What can hang from each mark:
zore: fudel visefi
dironug: fudel nasiv
sevu: fudel
dama: fudel misib roza
nasiv: gaka
gaka: fudel nasiv
fudel: dama dunup sevu zore
visefi: zore

Known rows, with every way that one mark hangs from another:
fudel[dama dunup zore]: 9.4	4.4	-0.6	11.5	-14.4	30.2	-5.2	45.7	1.3	-0.4	-6.3	8.2	-8.6	33.1	-7.0	10.6	26.1	-7.6	-3.2	46.8	-23.3	2.8	-17.8	-7.1	-1.6	8.2
zore[fudel[dama sevu] visefi]: -21.7	-4.7	12.4	-23.3	10.6	3.0	-25.7	-12.5	-4.1	-6.6	10.8	-23.4	4.7	11.9	-5.0	-4.4	-16.5	-16.1	-4.9	-29.5	17.6	3.3	30.2	50.5	16.1	-13.2
gaka[fudel[dama[misib] dunup] nasiv]: -0.2	-40.3	-4.7	10.6	-20.5	-10.0	-1.3	-6.9	-19.1	-2.1	-59.3	12.2	-15.0	-54.2	11.7	-10.3	-5.3	47.2	-6.6	15.9	-18.8	9.8	22.7	-14.0	-48.8	-0.9
fudel[dama[roza] dunup sevu zore]: -23.2	30.1	-15.9	-16.3	-33.7	39.5	-5.3	17.5	24.6	-9.4	5.2	5.4	20.3	45.2	-14.1	8.5	17.0	-38.2	-0.3	27.4	-15.1	20.1	-20.8	19.6	-20.5	29.1
zore[fudel[dama[misib] dunup]]: -14.8	-47.5	13.4	16.3	-5.1	-7.6	3.2	20.2	-0.7	-19.4	-46.4	0.8	-1.0	-28.5	4.5	-2.1	52.7	13.3	-9.1	12.5	-22.9	32.8	16.4	29.5	-19.0	10.6
gaka[fudel nasiv]: 21.3	2.8	11.1	0.8	22.8	-29.3	2.9	-32.8	-35.3	30.0	-4.1	-4.7	-17.6	-46.5	7.8	-21.6	-33.9	47.2	13.0	-12.7	25.2	-22.0	34.2	-40.1	-22.9	-21.2
dironug[nasiv]: 25.3	-1.9	-1.3	5.2	7.4	0.6	5.9	-7.1	-15.6	27.9	-9.9	9.2	-6.6	-7.2	6.5	-9.4	7.1	12.6	12.4	-23.1	17.9	-25.4	11.9	-17.1	-1.4	-10.6
dama[fudel[sevu] misib roza]: -32.9	30.4	-16.0	0.1	-4.4	-41.5	30.5	-45.9	26.4	-31.0	-8.2	-0.5	38.4	-32.4	5.7	-13.7	14.5	10.4	18.6	-34.4	-8.2	25.0	-1.5	7.4	-2.4	9.3
fudel[dunup zore[visefi]]: 31.9	21.7	-14.5	1.1	-0.4	18.2	-10.8	8.1	-4.0	21.4	20.5	-8.3	16.6	27.7	-11.6	5.6	-5.6	-29.9	13.3	5.3	-7.4	-14.9	-12.4	-6.9	29.1	-16.6
visefi[zore[fudel]]: 26.4	13.4	22.2	5.0	49.2	-17.9	12.4	1.5	-10.3	-2.8	25.4	-2.8	-26.9	-5.2	-7.6	-14.4	13.0	-15.4	13.6	-11.2	16.2	-12.6	3.5	-0.7	29.4	0.7
visefi[zore[fudel[dama dunup]]]: 18.8	-11.0	10.8	2.9	10.2	11.6	-0.6	35.9	-10.3	-6.0	-5.2	4.0	-32.7	15.5	-7.8	2.9	34.1	-19.6	4.2	25.2	-8.6	9.6	-5.3	23.3	2.9	17.9
zore[fudel visefi]: 13.1	-6.5	18.8	-3.9	37.5	-35.3	-5.1	-18.9	-19.2	17.2	25.0	-25.2	16.3	-15.8	-5.9	-13.0	-19.9	-7.2	16.8	-46.1	23.9	-10.4	26.0	19.4	26.7	-22.8
gaka[fudel[dama] nasiv]: 1.6	-15.7	15.5	2.0	6.3	-17.0	-4.1	-12.5	-34.7	12.4	-13.1	4.9	-26.7	-36.0	5.6	-11.1	-32.3	53.9	-1.5	6.6	17.7	-17.9	28.1	-23.2	-33.3	-12.9
dama[fudel[zore] misib roza]: -19.5	24.3	-8.1	14.1	3.9	-42.5	36.1	-17.2	22.6	-36.3	7.2	9.4	31.9	-16.9	-6.4	1.1	6.8	21.6	17.7	-6.5	-15.9	-5.9	-32.3	-24.2	13.2	13.9
visefi[zore[fudel[sevu]]]: 13.6	34.5	7.4	-12.9	39.1	2.7	1.4	-6.9	0.7	-14.4	26.7	-4.1	-28.2	10.5	-6.1	-19.8	13.6	-31.8	5.0	-22.2	15.1	-1.0	14.0	14.1	25.5	5.0
dironug[fudel[dama]]: -16.8	-28.1	12.4	20.2	-9.6	-9.9	2.1	28.9	-1.4	6.8	-6.9	-0.7	-7.9	-2.4	-3.8	9.4	28.0	29.0	-17.3	12.1	38.8	-3.2	-13.5	-2.1	0.6	5.2
nasiv[gaka[fudel[zore]]]: 23.9	-5.0	5.9	12.2	24.0	-3.9	10.5	11.1	1.1	17.6	12.5	10.9	-10.4	-1.8	18.8	3.4	-20.1	3.0	-15.1	2.7	-10.9	-18.2	-12.2	-45.2	14.4	-2.3
dama[roza]: 3.2	24.0	16.7	8.4	13.9	-35.1	29.1	-20.6	0.2	22.6	16.7	-4.8	31.4	-13.1	-7.0	-13.0	-5.6	0.7	34.0	-29.3	24.6	5.3	-2.8	-1.3	-5.5	0.8
sevu[fudel]: 13.4	-11.9	23.6	12.4	19.3	-32.8	7.2	-20.0	-6.8	13.8	5.7	-10.1	-9.2	-14.0	-3.9	-9.2	8.3	11.3	19.3	-13.2	39.8	12.1	19.2	0.1	7.2	-33.1
sevu[fudel[dama[roza] zore[visefi]]]: -9.5	-0.6	10.1	-14.4	-13.3	-24.5	-3.5	-9.0	3.4	-7.7	32.9	-9.6	13.7	25.1	-26.9	23.2	-48.2	-11.4	17.3	-6.6	30.4	-13.6	-28.1	24.1	13.6	-21.5
fudel[dama zore[visefi]]: 3.9	14.4	3.7	-2.4	-1.6	7.6	-7.3	21.0	-11.6	-4.4	22.6	-5.9	1.2	39.4	-11.1	10.9	-32.2	-3.4	-3.5	3.1	0.7	-31.1	-14.5	-1.0	36.6	-20.1
dama[fudel[sevu]]: -16.9	34.1	-6.4	0.7	9.7	-9.6	4.8	-20.9	8.6	-7.0	9.9	-11.2	6.7	-1.5	13.9	-14.6	19.0	11.4	14.5	-17.5	10.0	9.9	20.1	-3.4	15.9	-6.5
nasiv[gaka]: 34.7	-2.8	13.5	14.0	17.3	2.0	28.0	3.8	-1.4	34.7	-3.6	4.4	8.3	-17.3	18.7	-13.0	0.6	-11.5	7.4	-27.6	-16.3	2.5	-6.4	-8.5	15.4	-2.5

Rows:
-23.8	-10.4	-4.7	-11.0	-14.4	-5.8	-3.6	-26.5	-10.2	-21.7	-40.6	10.5	-26.0	-43.1	16.3	-18.2	-22.8	45.8	-21.2	-6.2	-1.6	2.4	36.1	-5.6	-36.7	-11.6 : gaka[fudel[dama[misib] sevu] nasiv]
15.3	-49.2	3.7	2.7	-7.5	10.4	7.3	7.5	-12.5	23.9	-33.4	21.3	-21.3	-14.7	30.9	17.8	-15.9	22.3	-21.4	-8.4	-4.0	-25.2	-5.3	-12.0	-16.8	-3.8 : dironug[nasiv[gaka[fudel[dama]]]]
1.3	-2.2	13.0	-6.7	4.6	-9.8	11.7	15.6	2.2	-7.0	9.6	3.4	1.1	9.4	-17.5	9.3	18.4	-31.9	19.3	12.2	-2.7	12.0	-21.4	36.8	-9.8	30.8 : visefi[zore[fudel[dama[roza] dunup]]]
-18.5	-42.5	28.2	13.4	9.8	-28.8	10.5	15.4	-5.7	-30.2	-35.4	4.2	-7.3	-37.1	1.2	-13.5	26.2	27.9	-12.4	-10.5	-5.7	14.9	14.0	23.3	-7.0	0.0 : zore[fudel[dama[misib]]]
10.2	14.0	-13.5	-12.2	-2.4	12.6	-21.7	-32.9	-16.9	30.9	-14.3	-5.5	-9.8	-29.2	8.8	-20.1	-9.6	10.9	3.8	1.3	2.0	8.8	45.7	-16.2	-39.4	-6.7 : gaka[fudel[dunup sevu] nasiv]
17.9	0.2	-24.1	-12.2	3.0	45.8	-10.0	-3.7	9.9	15.2	3.9	20.9	-28.4	13.2	22.4	8.6	-21.5	-10.9	-30.2	-13.5	-9.5	-32.3	-8.0	-32.4	-0.1	0.0 : dironug[nasiv[gaka[fudel[sevu zore]]]]
-34.4	21.8	-10.6	-8.1	-24.4	3.6	16.1	2.9	29.7	-46.5	-7.5	15.9	15.5	13.7	-8.4	1.5	3.7	-7.5	-13.5	-2.1	-15.7	9.5	-25.5	14.4	-5.2	20.2 : fudel[dama[misib roza] sevu zore]
-4.0	-34.6	22.3	7.1	2.3	1.0	-12.5	28.8	-8.0	4.3	-21.8	-7.6	-5.6	-7.4	-3.3	-0.9	35.1	-2.4	1.7	16.6	-5.1	27.9	20.4	26.4	-17.7	12.7 : zore[fudel[dama dunup]]
-2.4	4.4	3.8	-8.1	13.0	16.2	-17.7	-3.9	5.8	9.7	-6.5	-16.0	4.3	-3.7	-0.5	-15.8	42.6	-28.4	5.1	-3.9	1.6	35.1	40.1	25.5	-14.9	8.5 : zore[fudel[dunup sevu]]
11.8	41.0	-20.0	-5.5	-6.5	46.6	-13.6	15.0	14.4	3.5	7.4	-2.2	-2.6	33.6	-6.1	-8.3	29.0	-36.1	0.1	19.9	-16.5	13.6	6.7	-9.0	3.0	2.9 : fudel[dunup sevu zore]
-3.3	33.3	-12.8	8.8	-0.7	-15.7	11.5	-1.5	16.1	2.4	23.1	1.0	38.1	9.0	-12.8	13.6	19.9	-6.0	33.0	21.9	-15.1	2.1	-30.6	-18.9	-0.2	22.8 : dama[fudel[dunup zore] roza]
10.8	-21.7	4.7	0.1	1.8	6.2	-6.7	13.3	-10.4	5.1	17.9	2.9	-4.5	19.9	12.7	21.1	-60.2	2.0	-24.4	-1.3	-10.2	-29.7	-27.0	-12.7	30.2	-16.0 : nasiv[gaka[fudel[dama zore[visefi]]]]
-25.9	-9.5	12.3	13.9	-18.1	-38.4	38.3	-4.2	9.5	-20.2	-29.4	10.0	25.0	-29.8	-1.2	-3.2	4.7	19.7	6.3	-16.9	-0.2	18.7	-16.0	18.3	-12.4	9.1 : fudel[dama[misib roza]]
-32.9	-31.1	26.7	3.3	6.4	-46.9	24.7	-4.5	8.1	-23.9	-22.8	0.3	22.9	-45.0	-7.3	-4.4	14.8	16.2	5.1	-16.7	0.3	23.4	3.9	33.1	-21.5	16.5 : zore[fudel[dama[misib roza]]]
-28.5	21.1	-27.9	1.9	-25.4	-19.1	19.8	-36.3	34.8	-18.9	-25.9	0.1	48.0	-23.7	5.3	-6.1	39.2	-3.8	22.4	-17.2	-19.8	41.3	-0.6	16.7	-15.0	20.7 : dama[fudel[dunup sevu] misib roza]
-6.8	16.0	7.8	-12.0	19.1	13.6	-5.4	17.7	0.7	-31.7	15.3	3.0	-39.7	21.0	-6.9	-3.7	11.3	-23.4	-9.4	-2.9	7.5	4.4	8.8	29.0	18.4	7.7 : visefi[zore[fudel[dama sevu]]]
35.2	-20.1	-10.0	5.7	12.8	19.7	2.4	5.1	-6.1	21.9	2.0	26.7	-21.3	-2.2	21.0	15.9	-23.0	4.9	-17.4	-4.0	-6.2	-45.3	-15.7	-47.3	4.6	0.3 : dironug[nasiv[gaka[fudel[zore]]]]
11.3	-44.1	8.2	18.5	-12.7	10.6	7.4	20.7	-1.7	27.0	-34.5	8.5	-3.3	-8.7	27.6	12.7	6.1	4.4	-13.4	20.2	-25.5	22.7	-1.8	-0.8	-21.7	5.1 : nasiv[gaka[fudel[dama dunup]]]
-29.6	8.8	6.1	-11.2	-2.1	10.5	-16.3	13.0	-0.2	-23.8	11.5	1.4	-25.8	31.8	3.1	1.8	-14.4	15.4	-28.6	27.1	9.5	-3.7	5.4	-18.0	-1.1	-3.4 : gaka[fudel[dama sevu zore]]
26.6	-2.6	-8.8	-0.2	-6.3	8.2	-20.2	-5.9	-2.4	18.9	23.8	-20.0	4.7	24.5	-17.1	12.7	-8.3	-25.0	17.8	7.1	8.4	-6.0	-1.5	5.4	25.0	-32.1 : sevu[fudel[dunup zore[visefi]]]
-6.3	13.0	-25.7	6.7	-16.9	47.0	-22.6	28.0	17.7	5.7	12.1	-2.3	-5.0	33.4	-12.6	7.5	50.9	-22.8	-23.6	31.7	4.8	5.9	-13.8	-15.7	1.3	16.9 : dironug[fudel[dunup sevu zore]]
-0.9	43.8	-39.5	-11.4	-7.9	25.2	-22.9	-11.1	16.9	-7.0	30.1	-13.8	20.7	38.9	-4.6	7.0	-0.6	-26.2	13.9	6.9	-20.9	-7.5	-0.5	-2.0	33.8	-8.3 : dama[fudel[dunup sevu zore[visefi]]]
-11.3	-42.7	21.4	15.3	-13.2	-31.6	17.4	0.0	6.0	-27.1	-42.1	0.9	-18.7	-25.4	3.6	-2.3	17.9	31.2	-2.3	-2.1	10.5	23.5	10.7	17.8	-6.5	-24.1 : sevu[fudel[dama[misib]]]
14.8	-10.5	-14.1	1.9	-2.5	23.3	-2.9	-11.5	12.8	28.3	-18.2	1.0	5.8	-3.1	28.8	-4.4	7.0	-22.1	-10.8	-8.8	-13.9	32.1	6.4	0.6	-13.7	1.7 : nasiv[gaka[fudel[dunup sevu]]]
18.8	-15.4	6.7	-2.4	16.9	-11.9	-16.5	-9.9	-11.9	26.9	8.9	-28.2	24.5	-12.6	-7.0	-4.6	1.4	-18.6	19.7	-23.9	9.9	7.8	21.6	26.9	14.3	-13.4 : zore[fudel[dunup] visefi]
-13.6	-10.6	16.6	1.2	8.9	-33.4	34.1	0.2	9.5	-41.4	-5.2	12.8	-4.4	-20.5	-13.9	-1.0	6.3	-1.0	4.6	-12.9	-2.1	3.1	-25.6	28.1	4.3	24.0 : visefi[zore[fudel[dama[misib roza]]]]
-5.9	-24.3	-8.8	20.3	-26.4	30.5	-13.4	58.3	6.0	-0.8	-1.0	9.7	-13.7	28.0	-13.9	26.0	45.9	0.2	-27.1	54.9	3.8	-4.9	-37.7	-9.2	-6.3	18.5 : dironug[fudel[dama dunup zore]]
-15.0	-13.2	-4.0	-24.2	-10.5	21.2	-34.0	0.9	-3.4	-0.3	-3.6	-21.4	12.5	17.5	-3.2	1.8	4.8	-30.9	-1.4	-9.4	-0.4	22.6	25.0	57.8	-2.9	-4.8 : zore[fudel[dama dunup sevu] visefi]
-11.1	-5.9	21.6	-13.5	-2.9	-37.0	6.8	-31.3	-25.3	18.0	0.0	5.8	1.4	-37.3	-1.3	-2.7	-51.3	42.5	14.8	-3.2	25.4	-10.4	11.4	-11.6	-45.8	0.8 : gaka[fudel[dama[roza]] nasiv]
-5.0	21.7	-25.1	-14.6	-27.0	53.4	-28.9	19.3	7.6	-1.8	9.9	-7.4	6.8	61.1	-7.4	11.1	-5.8	-36.8	-9.7	19.5	-19.3	5.2	-4.1	20.5	15.3	-5.6 : fudel[dama dunup sevu zore[visefi]]
-4.5	-14.8	11.9	2.6	0.9	-7.1	19.3	13.1	8.2	3.8	13.2	16.9	7.6	4.2	7.9	19.6	-36.3	2.1	-15.5	8.6	-13.0	-10.8	-40.2	-18.0	-5.8	20.0 : nasiv[gaka[fudel[dama[roza] zore]]]
14.6	39.2	-30.1	-14.0	-10.2	43.5	-25.1	-3.1	8.3	11.1	22.3	-16.2	16.5	45.0	-6.8	-1.5	-6.5	-44.3	3.2	-2.2	-11.2	-3.1	3.4	7.0	25.9	-14.0 : fudel[dunup sevu zore[visefi]]
28.1	21.9	-5.5	-11.8	21.5	-13.4	-17.2	-30.8	-33.2	19.4	35.1	-10.3	-9.9	-13.3	-5.4	-9.5	-74.0	25.4	5.4	-9.3	19.2	-55.9	16.0	-44.8	13.7	-28.1 : gaka[fudel[zore[visefi]] nasiv]
26.5	9.9	-9.1	1.5	7.8	7.3	-14.2	-3.4	-24.3	23.8	4.8	5.1	-19.8	-20.9	-2.5	-6.8	-15.7	18.1	5.0	31.0	-9.4	-21.4	17.0	-50.4	-24.5	-3.6 : gaka[fudel[dunup zore] nasiv]
-1.6	-33.5	-10.4	-10.1	-13.8	35.4	-8.4	-2.9	-0.3	13.4	-23.9	21.9	-26.1	3.1	34.7	14.0	-18.2	2.5	-32.4	-17.1	-4.7	-14.7	5.7	0.9	-20.1	-2.2 : dironug[nasiv[gaka[fudel[dama sevu]]]]
-29.2	-40.0	15.2	6.0	-13.6	-26.2	15.6	3.9	10.8	-19.3	-40.5	2.3	30.0	-37.1	-7.0	0.2	36.1	1.6	7.9	-1.9	-15.6	35.7	-0.3	40.8	-33.8	27.2 : zore[fudel[dama[misib roza] dunup]]
8.7	32.6	-6.8	-18.8	16.7	15.2	-19.2	-22.0	-17.9	2.4	22.1	2.5	-31.2	-5.7	2.7	-19.9	-35.8	17.9	-8.5	2.1	7.0	-27.3	27.9	-46.5	-11.2	-10.4 : gaka[fudel[sevu zore] nasiv]
10.4	-22.4	11.4	9.6	9.0	8.0	8.4	27.9	-2.8	0.8	0.1	13.8	-19.0	12.8	18.4	13.9	-21.5	10.4	-28.9	17.3	-19.1	-14.6	-22.8	-27.7	6.4	2.2 : nasiv[gaka[fudel[dama zore]]]
-32.2	47.1	-21.4	-4.6	-8.7	-16.8	21.2	-25.1	36.1	-45.0	11.1	7.2	27.7	-1.0	-2.6	-1.3	11.3	4.1	7.0	-10.1	-19.8	7.0	-19.1	-11.7	10.7	17.4 : dama[fudel[sevu zore] misib roza]
-12.3	-14.6	-6.0	8.8	-13.7	5.0	-16.1	33.9	-3.1	-1.4	30.0	-8.8	-6.3	34.4	-20.4	24.6	-11.5	9.1	-22.4	10.8	26.9	-39.6	-38.2	-5.4	30.8	-5.9 : dironug[fudel[dama zore[visefi]]]
-16.2	51.8	-30.2	-7.5	-16.7	10.1	-0.2	-10.1	28.7	-9.4	25.2	1.3	35.5	23.0	-9.0	7.5	26.3	-24.9	21.9	16.4	-18.5	16.3	-18.1	-2.3	1.4	26.9 : dama[fudel[dunup sevu zore] roza]
19.6	5.6	6.7	-1.2	12.6	-15.4	-11.4	-14.4	-6.6	4.1	34.1	-18.7	-4.6	17.1	-16.1	5.7	-36.9	-6.6	15.2	-11.8	29.3	-21.4	-3.9	-4.1	38.5	-41.2 : sevu[fudel[zore[visefi]]]
